What can hang from each mark:
S: R
Q: E N
C: Y
J: W
A: N
R: N
H: E N
W: Y
Y: W
N: D H M Q R W
M: H P

Every row comes from one small tree of marks. Brackets hold a mark, then the marks that hang from it, in alphabetical order. Every link used is in the known rows. Which tree was each row made from?
In the rows, 128 means zero.
Known rows:
(N D (M P) (Q E) R W): [106 176  49 133 151  94  91 163  84 136 181 139  56 130  98  45 134 142
 115 132 137 130 153 122  92]
(S (R (N D M Q W))): [111 161  71 118 130 108  99 152 113 153 112 152  74 134 120  66 110 135
 122 127 144 157 174 130  97]
(A N): [119 155 103 117 122 160 119  94 157 133 155 133  97 130 143 104 155 140
 114 122 144 123 137 101 100]
(Q E (N H R)): [109 174  62 132 173 127 101 113  69 155 162 131  97 147 126  97 158 134
 113 159 133 142 156 105 118]
(N D M R W): [ 92 145  64 133 138 116 109 122 101 141 179 138  77 126 126  66 121 140
 125 119 132 134 149 116 105]
(N D H R W): [100 157  58 129 130 118  92 121  84 125 232 127  90 125 124  85 121 136
 129 114 140 136 152 109 104]
(N H R): [109 151  83 131 149 137  97  99  77 140 194 129 107 129 136 102 148 131
 122 124 140 136 144 102 107]
(H E (N (M P) Q R W)): [123 186  67 120 146 124 137 147  89 147 188 150  72 130 110  60 138 145
 124 131 115 134 143 110  75]
(M H): [136 155 113 119  99 154 141 151 162 125 139 134  74 127 142 112 144 135
 121 123 134 125 134  93  84]
(H E): [118 159 113 126 126 160 138  99 157 141 119 127 103 128 144 121 157 139
 126 132 135 136 129  98 105]
(Q E (N H M R)): [ 98 162  50 136 202 127 101 113  46 172 153 141  93 148 127  81 159 134
 112 157 124 146 162 106 118]
(M H P): [154 161 119 113  74 154 158 180 175 114 147 142  53 122 140 102 148 139
 113 127 131 120 131  84  69]
(R (N H M (Q E) (W Y))): [104 171  58 126 189 106 123 104  72 157  95 167  55 139 113  69 149 132
 120 130 118 152 166 115  95]
(Q E (N (M H) R W)): [104 171  61 128 163 113 157 163  99 153 128 146  46 145 127  68 140 143
 114 155 116 136 155 111  83]
(R N): [128 147 107 121 112 148 135 100 171 148  88 141  84 133 140 107 143 133
 119 139 135 132 148  95 103]
(S (R (N (M H P)))): [153 158 115 105 102 144 160 182 161 154  75 173  50 131 145  79 146 136
 105 142 132 149 158  97  54]
(C Y): [121 139 114 120  97 151 129 132 145 139 142 146  94 125 131 111 160 128
 129 125 135 126 135 100  99]
(S (R N)): [134 151 118 112 110 140 126 119 156 153  66 149  98 134 150 105 141 133
 117 144 148 151 152 114  98]
(N M R): [102 138  86 133 159 136 113 103  94 157 139 141  96 129 137  83 149 135
 118 130 130 133 141 108 108]
(M (H (N Q)) P): [169 190  98 109  83 149 130 205 140 114 185 145  63 131 115  92 138 136
 117 128 125 118 138  93  68]
(J (W Y)): [124 148 125 131 113 147 159 169 139 122 102 146 118 122 146 104 164 134
 120 120 148 130 129  98 110]
(N D H M Q W): [ 99 153  45 130 149 121  75 134  73 134 210 136  79 128 115  73 114 135
 132 101 132 139 163 110 111]
(C (Y W)): [122 139 131 113  78 153 157 149 129 131 148 144 103 123 131  96 166 128
 137 129 146 117 140  92  84]
(M (H E (N D R W)) P): [140 204  78 110  86 136 157 197 146 120 230 144  53 127 109  77 129 146
 121 133 125 134 139  98  51]
(A (N (M H))): [119 157  95 116 138 165 139 131 147 145 156 147  65 132 141  88 155 140
 110 118 133 130 145  94  72]
(H (N Q)): [138 173  89 119 120 145  95 140 118 133 164 134 104 135 120 102 135 132
 129 127 129 123 139 110 110]
(R (N D H M)): [111 146  62 128 150 150  93 112 114 167 152 151  86 133 125  87 133 130
 120 125 131 149 172  91 106]

Which tree is each row?
[111 177  91 123 139 102 127 126 108 117 103 147  69 131 117  89 151 137
 123 128 128 131 134 126 106]
(N (Q E) (W Y))
[ 98 165  69 125 136 108 112 115  68 119 218 149  76 124 118  84 136 134
 124 112 133 146 148 116 104]
(N D H R (W Y))
[109 175  93 112 125 122 137 103 114 111 163 148  68 128 124  87 149 141
 117 110 135 129 140 121  93]
(A (N Q (W Y)))
[101 175  82 119 164 127 167 106  85 155 144 171  81 131 124  75 151 140
 128 131 104 147 135 118  89]
(H E (N M R (W Y)))
[127 172  95 114 110 151 153 128 157 135 141 138  91 130 137 105 136 144
 137 129 118 131 128 104  93]
(H E (N W))
[129 215  79 111 109 131 146 180 122 115 202 153  57 130  96  93 130 137
 128 119 120 147 143 112  72]
(M (H E (N D Q (W Y))))
[161 212  73 113  99 138  95 227 143 120 194 140  60 138  93  81 141 136
 114 139 134 125 145 101  73]
(M (H (N D (Q E))) P)
[133 165 108 116 120 126 101 128 129 148  86 141  98 137 132 100 136 130
 117 141 152 152 160 120 100]
(S (R (N Q)))
[138 176  64 116 134 120 119 175 116 139 132 155  63 135 114  59 138 143
 125 134 114 116 141 112  88]
(H (N (M P) (Q E) W))
[121 162  81 118 115 127 133 129 114 133 173 138  92 130 132  84 126 140
 131 130 123 123 134 115  96]
(H (N R W))
[116 161  80 123 120 122 143 139 145 134  95 135  71 141 138  96 141 144
 120 155 125 127 144 110 115]
(Q E (N W))
[ 99 172  73 122 117 103 142 130  92 122 178 152  63 133 116  82 134 139
 114 142 124 142 153 119 115]
(Q (N D R (W Y)))
[124 193  60 130 150 116  94 194  87 142 192 141  50 136  92  57 145 136
 105 137 141 134 155 108  73]
(N D (M H P) (Q E) R)
[130 166 103 102 107 139 193 155 150 117 152 180  20 121 138  67 158 147
 105 112 116 127 138  97  46]
(A (N (M H P) (W Y)))
[125 155  78 119 138 146 167 111 141 158 120 159  55 128 137  79 145 143
 122 129 114 147 157  84  71]
(R (N (H E) (M P) W))
[113 193  65 118 125 101 104 148  70 119 218 153  79 131  93  72 123 134
 126 121 127 135 147 130 103]
(H (N D Q R (W Y)))
[ 92 187  49 134 159 116  85 120  62 131 249 114  93 130 101  87 125 136
 132 114 145 151 157 115  99]
(N D (H E) Q R W)
[ 99 200  51 119 162 112  82 120  78 117 213 145  71 136 100  77 149 138
 117 113 145 142 156 123  97]
(A (N D H (Q E) (W Y)))
[121 160  66 117 135 159  92 126 117 140 226 150  77 126 126  74 152 141
 108 112 138 133 156  89  86]
(A (N D H (M P)))
[104 149  74 128 139 120 116 104  84 130 195 129  92 125 138  91 132 137
 130 116 134 132 144 107 100]
(N H R W)
[115 205  66 127 147 138  82 133  88 147 229 126 112 137  93  92 135 134
 125 135 141 146 148 116 104]
(H E (N D Q R))
[128 161 102 114 100 136 100 134 157 150 105 147  96 133 134  99 131 131
 114 140 154 156 160 114 102]
(S (R (N D)))
[152 192  83 110  83 144 123 202 138 124 232 147  64 129 108  81 135 136
 112 134 131 126 142  95  66]
(M (H (N D R)) P)
[104 156  63 125 139 118 130 114  74 134 194 132  82 137 134  91 129 139
 123 139 125 138 156 105 110]
(Q (N H R W))
[104 177  51 121 131 130  75 122  98 116 252 123  82 129 112  82 123 140
 124  99 151 134 162 112  97]
(A (N D H Q W))
[102 189  70 123 140 120 112 122  80 119 206 139  76 125 107  98 140 136
 131 107 131 155 150 113 104]
(N D (H E) Q (W Y))
[127 149 109 110  97 123 145 124 160 142  67 150  81 131 152  93 127 138
 123 136 141 147 151 120  89]
(S (R (N W)))
[ 87 170  71 121 178 108 130  91  59 139 177 158  67 130 116  58 150 140
 112 113 131 138 150 130  88]
(A (N M Q R (W Y)))
[103 165  69 122 140 108 126 121 109 142 123 166  51 131 107  67 125 133
 120 121 122 149 167 117 101]
(R (N D M Q (W Y)))
